Each row was made from one path, in order. Every step used is in the known rows, and no mark comes twice. Write each row's path.
Known rows:
T-Q-M: [-0.307  0.995  0.431 -0.007  0.315  0.425 -0.160 -0.400 -0.801 -0.238
 -0.636 -0.593  0.486 -1.922  3.207  0.828  0.278 -0.197]
X-M-Q-L: [-0.261  0.594  0.989 -0.502  0.395 -1.574  0.057  0.498  1.202  4.009
 -0.802 -1.564  0.851 -3.709 -0.033 -0.916  2.282 -0.028]
M-L-S-T: [-0.092  0.299 -1.063 -0.702 -0.741 -0.115 -0.795  0.745 -0.201  5.171
 -1.029 -0.028  0.704  1.934  0.662  2.367  0.434  1.462]
T-Q-S: [-0.101  0.718  0.837  0.102  0.804 -0.143  0.115  0.801 -0.554 -0.179
 -1.533  0.683 -0.374  0.590 -0.343  4.425 -0.061 -1.095]
S-M-L-X: [-0.879  0.258 -2.700  0.637  0.547 -0.914  0.254  0.715  1.283  5.757
 -3.290 -0.474 -0.117 -0.234 -1.638 -0.459  1.513 -1.304]
S-M-L: [-0.525  0.197 -0.816  0.430 -0.236 -1.008 -0.179 -0.102  0.019  3.957
 -0.750  0.365  0.658 -2.506 -1.942 -0.249  1.363 -1.624]
S-T-Q-L-X: [-1.005  0.660 -0.197  0.191  1.095 -0.057  0.967  2.636  0.206  4.284
 -6.233 -1.442  0.315 -3.464  5.538  1.704 -0.106 -0.177]
T-Q-L-X-M: [-0.497  0.813 -0.554 -0.166  1.617 -1.233  1.308  2.428  0.803  3.437
 -4.314 -2.067  0.496 -6.060  1.850  0.669  0.860 -1.776]
M-Q-X: [-0.720  0.077 -0.431 -1.019 -0.332 -0.360 -0.285 -1.849  1.213  1.561
  2.099 -0.847 -1.474  3.630  0.423  0.185  2.264  0.529]
S-M-Q-X: [-0.941  0.466 -1.081 -0.483 -0.012 -1.096  0.223 -2.247  1.215  2.563
  1.260  0.164 -0.994  2.186 -1.127 -1.260  3.175 -1.111]
Q-X-M-L-S-T: [-0.123  0.726 -2.719 -1.416 -1.543 -1.294 -0.261 -0.548  0.884  5.304
  1.131 -1.466  1.149  2.296  0.374  1.009  1.850  0.154]
X-M-L-S: [ 0.394  0.471 -1.475 -1.027 -0.188 -1.292 -0.490  0.713  0.481  4.293
  0.925 -0.636  0.908 -0.376 -3.121  1.620  1.354 -0.303]
X-M: [ 0.282  0.239 -0.548  0.480 -0.154 -1.045  0.221  0.474  0.315  0.335
  0.381 -0.715  0.957 -3.330 -0.868 -1.292  0.996 -0.798]
L-S-M: [ 0.115  0.567 -1.588 -0.881  0.820 -0.562  0.681  0.057  0.096  2.254
 -0.719  1.467  0.287  2.328 -3.609 -0.234  0.841 -1.078]
T-Q-M-L-X: [-0.940  0.990 -1.414  0.072  0.405  0.242 -0.438  0.405  0.537  4.509
 -3.017 -1.981  0.032 -0.485  3.352  2.224  0.897 -0.064]
T-Q-L-S-M: [-0.308  0.974  0.402 -1.727  1.977 -0.856  1.290  1.344 -0.610  3.469
 -2.746  1.075  0.492 -2.336 -1.353  2.086  0.441 -2.220]
T-Q: [-0.318  0.150  0.921  0.297  0.750  0.008  0.104  0.866 -1.010 -0.815
 -0.412  0.250 -0.396 -4.708  1.470  2.092  0.099 -0.951]
L-X: [-0.367  0.092 -1.944  0.241  0.691  0.138  0.566  1.002  1.361  1.849
 -2.711 -0.844 -0.717  2.303  0.480 -0.091  0.215  0.220]
X-M-Q-L-S: [ 0.214  0.804  0.091 -2.139  0.867 -1.455  0.162  0.948  1.579  5.061
 -0.677 -1.069  0.719  0.199 -1.898  0.532  2.242  0.478]
X-M-Q-S: [ 0.110  0.834 -0.002  0.368  0.114 -1.423 -0.396  0.181  1.470  2.585
 -0.506 -0.459  0.381  1.769 -2.760  1.052  2.573  0.029]
Q-S: [ 0.154  0.494 -0.144 -0.171  0.006 -0.156  0.102 -0.081  0.527  0.495
 -0.983  0.429  0.269  5.401 -1.882  2.327 -0.200 -0.133]
S-T-Q-X-M: [-0.518  0.729 -0.861  0.612 -0.703 -1.100  0.493  0.074 -0.401  0.519
  0.279 -1.405  0.608 -5.403  3.637  0.354  1.477 -1.332]

Which path is each row?
[-0.373  0.727 -0.948  0.210 -0.192 -1.183 -0.195  0.081  0.521  4.592
 -1.709  0.951  0.763  2.995 -3.803  2.025  1.198 -1.708]
Q-S-M-L
[-0.175  0.688 -1.508 -1.882  0.022 -1.387 -0.082 -0.287  0.138  3.409
  2.362 -1.032 -0.273 -1.284 -1.213  3.731  1.965 -1.621]
T-Q-X-M-L-S
[-0.582 -0.022 -1.785  0.131  0.206 -0.209 -0.226  0.801  1.405  4.647
 -2.420 -1.333 -0.573  1.156  0.084  1.221  0.636  0.233]
M-L-X
[-0.022  0.431 -1.640 -0.654 -0.672 -1.203  0.573 -1.473  1.060  0.182
  2.114 -1.321  0.300  0.494 -0.349 -1.366  1.400 -1.223]
Q-X-M
[-0.271  0.849 -0.446 -0.388 -1.005  0.104 -0.947 -1.181  0.272  3.323
  0.073 -1.218  1.054  1.990  1.429  0.230  0.608  0.799]
Q-M-L
[-0.635  0.319 -0.260  0.600  0.541 -0.969 -0.098 -0.280  0.522  2.754
 -0.630  0.819 -0.302 -1.692 -1.858 -1.487  2.741 -0.658]
S-M-Q
[-0.889  0.325 -0.276 -0.871  1.327 -0.393  0.400  1.113  2.141  5.491
 -4.089 -1.797 -0.781  1.970  1.267  0.184  1.542  0.917]
M-Q-L-X
[-0.776  0.452 -0.291  0.077 -0.610 -0.031  0.327 -0.491 -0.836  0.323
 -0.158 -0.542 -0.390 -1.980  4.759  1.784  0.596 -0.615]
S-T-Q-X
[-0.537  0.300  0.038 -0.700  0.182 -0.104  0.379 -0.901 -0.472 -0.823
  1.335 -0.447 -1.114 -1.102  1.938  2.295  0.608 -1.415]
T-Q-X
[-0.474  0.285  0.611  1.145 -0.003  0.105 -0.061  1.359 -1.514  0.388
 -2.061  0.073  0.475 -5.699  4.207  1.688  0.103 -0.158]
S-T-Q
[-0.397  0.958  0.079  0.675  0.994 -0.843  0.643  0.428 -0.472  0.840
 -2.559  1.684  0.281 -0.811 -2.111  2.712  0.904 -2.721]
T-Q-S-M
[-0.037  0.714 -0.918 -0.027 -0.111 -1.148 -0.597  2.178 -1.013  4.660
 -1.138 -0.540  1.183 -6.050  1.150  3.202  1.472 -0.393]
X-M-L-S-T-Q
[-0.122  0.225 -0.062  0.402  0.080 -1.283 -0.477  0.224  0.906  1.839
  0.787 -0.929  0.192 -3.587 -0.920 -1.059  2.817  0.117]
X-M-Q
[-0.498  0.904 -2.277  1.263  0.088 -1.220  0.001  1.469  2.338  5.455
 -4.784 -1.462  0.362  3.133  0.526  0.512  2.849  1.095]
L-X-M-Q-S-T
[-0.014  0.597 -0.326  0.465 -0.824 -0.041 -0.026  0.449  0.192  1.775
 -2.738  0.239  0.955  4.442  1.210  1.808 -0.182  0.718]
Q-S-T
[-0.727  0.964 -0.862  0.697  0.862 -1.115  1.231  2.961  0.414  4.665
 -6.030 -2.238  1.215 -7.024  4.581  0.508  0.754 -0.987]
S-T-Q-L-X-M
[ 0.181  0.167 -0.831 -1.522 -0.085 -0.176 -0.678  0.467  0.190  4.007
  0.497  0.017  0.065  2.936 -2.131  2.822  0.425  0.563]
M-L-S
[-0.569  0.914  0.314 -0.149 -0.171  0.107 -0.982 -0.307 -0.929  2.685
 -0.374 -1.018  0.690 -2.851  2.901  2.352  0.697 -0.195]
T-Q-M-L
[-0.141  1.020 -0.381  1.189 -0.625 -1.334 -0.512  0.748  0.984  3.727
 -2.123 -0.657  1.208  0.696  0.043  0.510  2.682  0.842]
X-M-Q-S-T
[-0.825  0.639  0.796 -0.578  0.859 -1.200  0.424  0.212  1.012  4.832
 -2.232  0.031  0.435 -1.783 -0.886 -1.221  2.212 -0.929]
S-M-Q-L
[ 0.063  0.682 -0.106 -1.849  0.123 -0.091  0.593  1.206  0.208  4.446
 -2.904 -0.228  1.245  2.727  1.976  1.175 -0.615  1.139]
Q-L-S-T
[-0.259  0.676 -1.336 -0.444  0.974 -1.277  1.286  1.653  1.936  4.173
 -3.884 -2.282  1.001 -1.246  0.571 -1.359  0.696 -0.751]
Q-L-X-M
